Every row comes from one small tree of marks. The marks that hang from a mark follow it in brackets, in alphabetical order. Every link used is in the known rows. Which tree was each row made from?
Known rows
V[X[G K S[F[P]]]]: [ 0.00 -0.03 -0.24 -0.09 -0.05  0.11 -0.24  0.41 -0.17 -0.08 -0.09 -0.10
  0.19  0.18 -0.08  0.15 -0.55  0.40  0.13 -0.08]
G[X[V]]: [-0.01 -0.04 -0.08  0.04  0.12  0.05  0.05  0.22  0.29  0.07 -0.01 -0.02
  0.18  0.09 -0.05  0.07 -0.21  0.08 -0.08  0.01]
G[X[K S V]]: [ 0.03  0.09 -0.11  0.03  0.14  0.10  0.08  0.38  0.17  0.01 -0.02 -0.08
  0.43  0.18  0.00  0.04 -0.59  0.07  0.06 -0.02]
P[F[S]]: [ 0.00  0.03  0.01 -0.02 -0.11 -0.06  0.05  0.11 -0.24 -0.15  0.30  0.01
  0.01  0.09 -0.12  0.09  0.04 -0.16 -0.02 -0.09]
W[P[F]]: [-0.01  0.08 -0.15  0.01 -0.23 -0.02 -0.14 -0.01  0.00 -0.06  0.07  0.07
 -0.03  0.06 -0.02  0.17  0.01 -0.17  0.00 -0.07]
V[X]: [-0.05 -0.09 -0.03 -0.02  0.07  0.02 -0.08  0.08  0.04  0.04 -0.02 -0.02
 -0.06 -0.11 -0.16 -0.02  0.00 -0.06  0.01  0.05]
G[X[K S[F] V]]: [ 0.07  0.03 -0.15 -0.02 -0.10  0.09  0.06  0.52  0.12  0.00  0.05 -0.09
  0.35  0.23  0.02  0.03 -0.63  0.11 -0.02  0.04]
S[F[P] X]: [-0.07 -0.04 -0.17 -0.05 -0.09  0.06 -0.23  0.27 -0.14  0.00 -0.03 -0.05
 -0.09  0.15 -0.08  0.21 -0.06  0.20 -0.13  0.04]
V[X[G K S[F]]]: [ 0.03 -0.01 -0.19 -0.11 -0.10  0.10 -0.07  0.41 -0.03 -0.05 -0.06 -0.08
  0.18  0.15 -0.04 -0.13 -0.59  0.16  0.14 -0.03]
W[P[F[S]]]: [ 0.01  0.06 -0.13  0.03 -0.12 -0.07 -0.15  0.07 -0.11 -0.15  0.16  0.05
  0.02  0.10 -0.12  0.35  0.06 -0.19  0.06 -0.11]
F[P S[X[G K V]]]: [-0.08  0.07 -0.18 -0.01  0.31  0.08 -0.15  0.60 -0.11 -0.09 -0.12 -0.09
  0.34  0.31 -0.14  0.41 -0.46  0.45  0.15 -0.24]
P[F[S[X]]]: [-0.10  0.05 -0.08 -0.04 -0.02 -0.02 -0.02  0.28 -0.24 -0.12  0.25 -0.02
 -0.01  0.15 -0.20  0.00 -0.02 -0.24 -0.08 -0.08]
S[X[V]]: [-0.07  0.07 -0.09  0.00  0.13  0.06 -0.06  0.43  0.11  0.08  0.04 -0.03
  0.14  0.10 -0.07 -0.05 -0.19  0.13 -0.03  0.09]
W[P[F[S[X[K V]]]]]: [-0.05  0.17 -0.19  0.00  0.02  0.02 -0.15  0.57 -0.05 -0.09  0.12 -0.01
  0.22  0.22 -0.15  0.36 -0.33 -0.14  0.08 -0.15]
G[X[S]]: [ 0.01 -0.02 -0.16  0.04  0.12  0.05  0.05  0.04  0.12 -0.01  0.03 -0.04
  0.17  0.09 -0.05  0.01 -0.26 -0.09 -0.04  0.02]
S[F[P] X[G K V]]: [-0.04  0.03 -0.21 -0.10 -0.02  0.13 -0.19  0.67 -0.08  0.01 -0.11 -0.10
  0.22  0.33  0.00  0.24 -0.53  0.53  0.02 -0.10]
X[G]: [-0.01 -0.01 -0.06 -0.03  0.02  0.03 -0.01  0.04  0.01 -0.03 -0.09  0.00
  0.07  0.09  0.02 -0.05 -0.16  0.16  0.07 -0.11]

Write each row's tree
[ 0.06  0.03 -0.19 -0.02 -0.09  0.09 -0.21  0.45 -0.09 -0.05  0.13 -0.05
  0.33  0.29  0.07  0.23 -0.46  0.72  0.10  0.04] -> X[G S[F[P]] V]
[ 0.05  0.00 -0.15 -0.02 -0.15  0.04 -0.20  0.13 -0.22 -0.08  0.13 -0.05
  0.10  0.16  0.02  0.21 -0.19  0.28  0.01  0.09] -> X[S[F[P]]]
[ 0.00  0.00 -0.06  0.00  0.12  0.08  0.11  0.33  0.26  0.06 -0.09 -0.06
  0.26  0.13 -0.02  0.10 -0.40  0.03 -0.02 -0.08] -> G[X[K V]]
[-0.05 -0.04 -0.10 -0.08  0.10  0.07 -0.04  0.27  0.01  0.00 -0.20 -0.05
  0.10  0.01 -0.11 -0.03 -0.36  0.09  0.13 -0.16] -> V[X[G K]]
[ 0.05  0.01 -0.20 -0.01 -0.04  0.11 -0.08  0.49 -0.01 -0.03  0.00 -0.11
  0.36  0.29  0.01  0.33 -0.58  0.34 -0.01  0.01] -> G[X[K S[F[P]] V]]
[ 0.07  0.12 -0.12 -0.02 -0.12  0.08 -0.12  0.48 -0.10 -0.07  0.12 -0.09
  0.34  0.26  0.07  0.28 -0.50  0.49  0.11  0.04] -> X[K S[F[P]] V]
[-0.07  0.17 -0.13 -0.06  0.00  0.07  0.02  0.66 -0.15 -0.11  0.18 -0.05
  0.27  0.35 -0.11  0.00 -0.49  0.12  0.09 -0.24] -> P[F[S[X[G K V]]]]
[-0.06 -0.08 -0.23 -0.07 -0.06  0.08 -0.24  0.30 -0.17 -0.01 -0.11 -0.05
 -0.02  0.24 -0.04  0.15 -0.22  0.38 -0.07 -0.07] -> S[F[P] X[G]]
[-0.07  0.11 -0.25  0.00  0.01  0.03 -0.22  0.53 -0.01 -0.08  0.11  0.03
  0.21  0.27 -0.15  0.27 -0.28  0.08  0.08 -0.14] -> W[P[F[S[X[G V]]]]]
[-0.08  0.06 -0.21  0.02 -0.03 -0.02 -0.21  0.22 -0.12 -0.11  0.11  0.04
 -0.01  0.14 -0.21  0.31 -0.02 -0.30  0.00 -0.10] -> W[P[F[S[X]]]]
[ 0.00 -0.08 -0.19 -0.04 -0.07  0.05 -0.29  0.27 -0.16 -0.04  0.08 -0.07
  0.04  0.07 -0.15  0.21 -0.18  0.25  0.01  0.15] -> V[X[S[F[P]]]]
[-0.07  0.08 -0.12  0.02  0.30  0.06 -0.15  0.55 -0.13 -0.07 -0.04 -0.10
  0.28  0.22 -0.18  0.44 -0.32  0.25  0.09 -0.13] -> F[P S[X[K V]]]
[-0.06  0.14 -0.21 -0.02 -0.03 -0.01 -0.15  0.32 -0.13 -0.13 -0.02  0.00
  0.08  0.19 -0.18  0.30 -0.21 -0.33  0.05 -0.20] -> W[P[F[S[X[K]]]]]
[-0.07  0.06 -0.15 -0.02  0.15  0.09 -0.07  0.47  0.14  0.06 -0.05 -0.03
  0.19  0.17 -0.04 -0.06 -0.34  0.26  0.03 -0.04] -> S[X[G V]]
[-0.04  0.10 -0.11 -0.03  0.24  0.07 -0.02  0.63 -0.02 -0.06 -0.10 -0.07
  0.33  0.28 -0.10  0.10 -0.52  0.20  0.14 -0.19] -> F[S[X[G K V]]]
[ 0.06  0.06 -0.15 -0.04 -0.13  0.06 -0.14  0.23 -0.23 -0.11  0.01 -0.09
  0.20  0.19  0.05  0.25 -0.39  0.29  0.06 -0.03] -> X[K S[F[P]]]
[-0.08  0.13 -0.07 -0.06 -0.01  0.01  0.03  0.36 -0.26 -0.14  0.17 -0.05
  0.07  0.18 -0.19  0.04 -0.23 -0.25 -0.02 -0.19] -> P[F[S[X[K]]]]
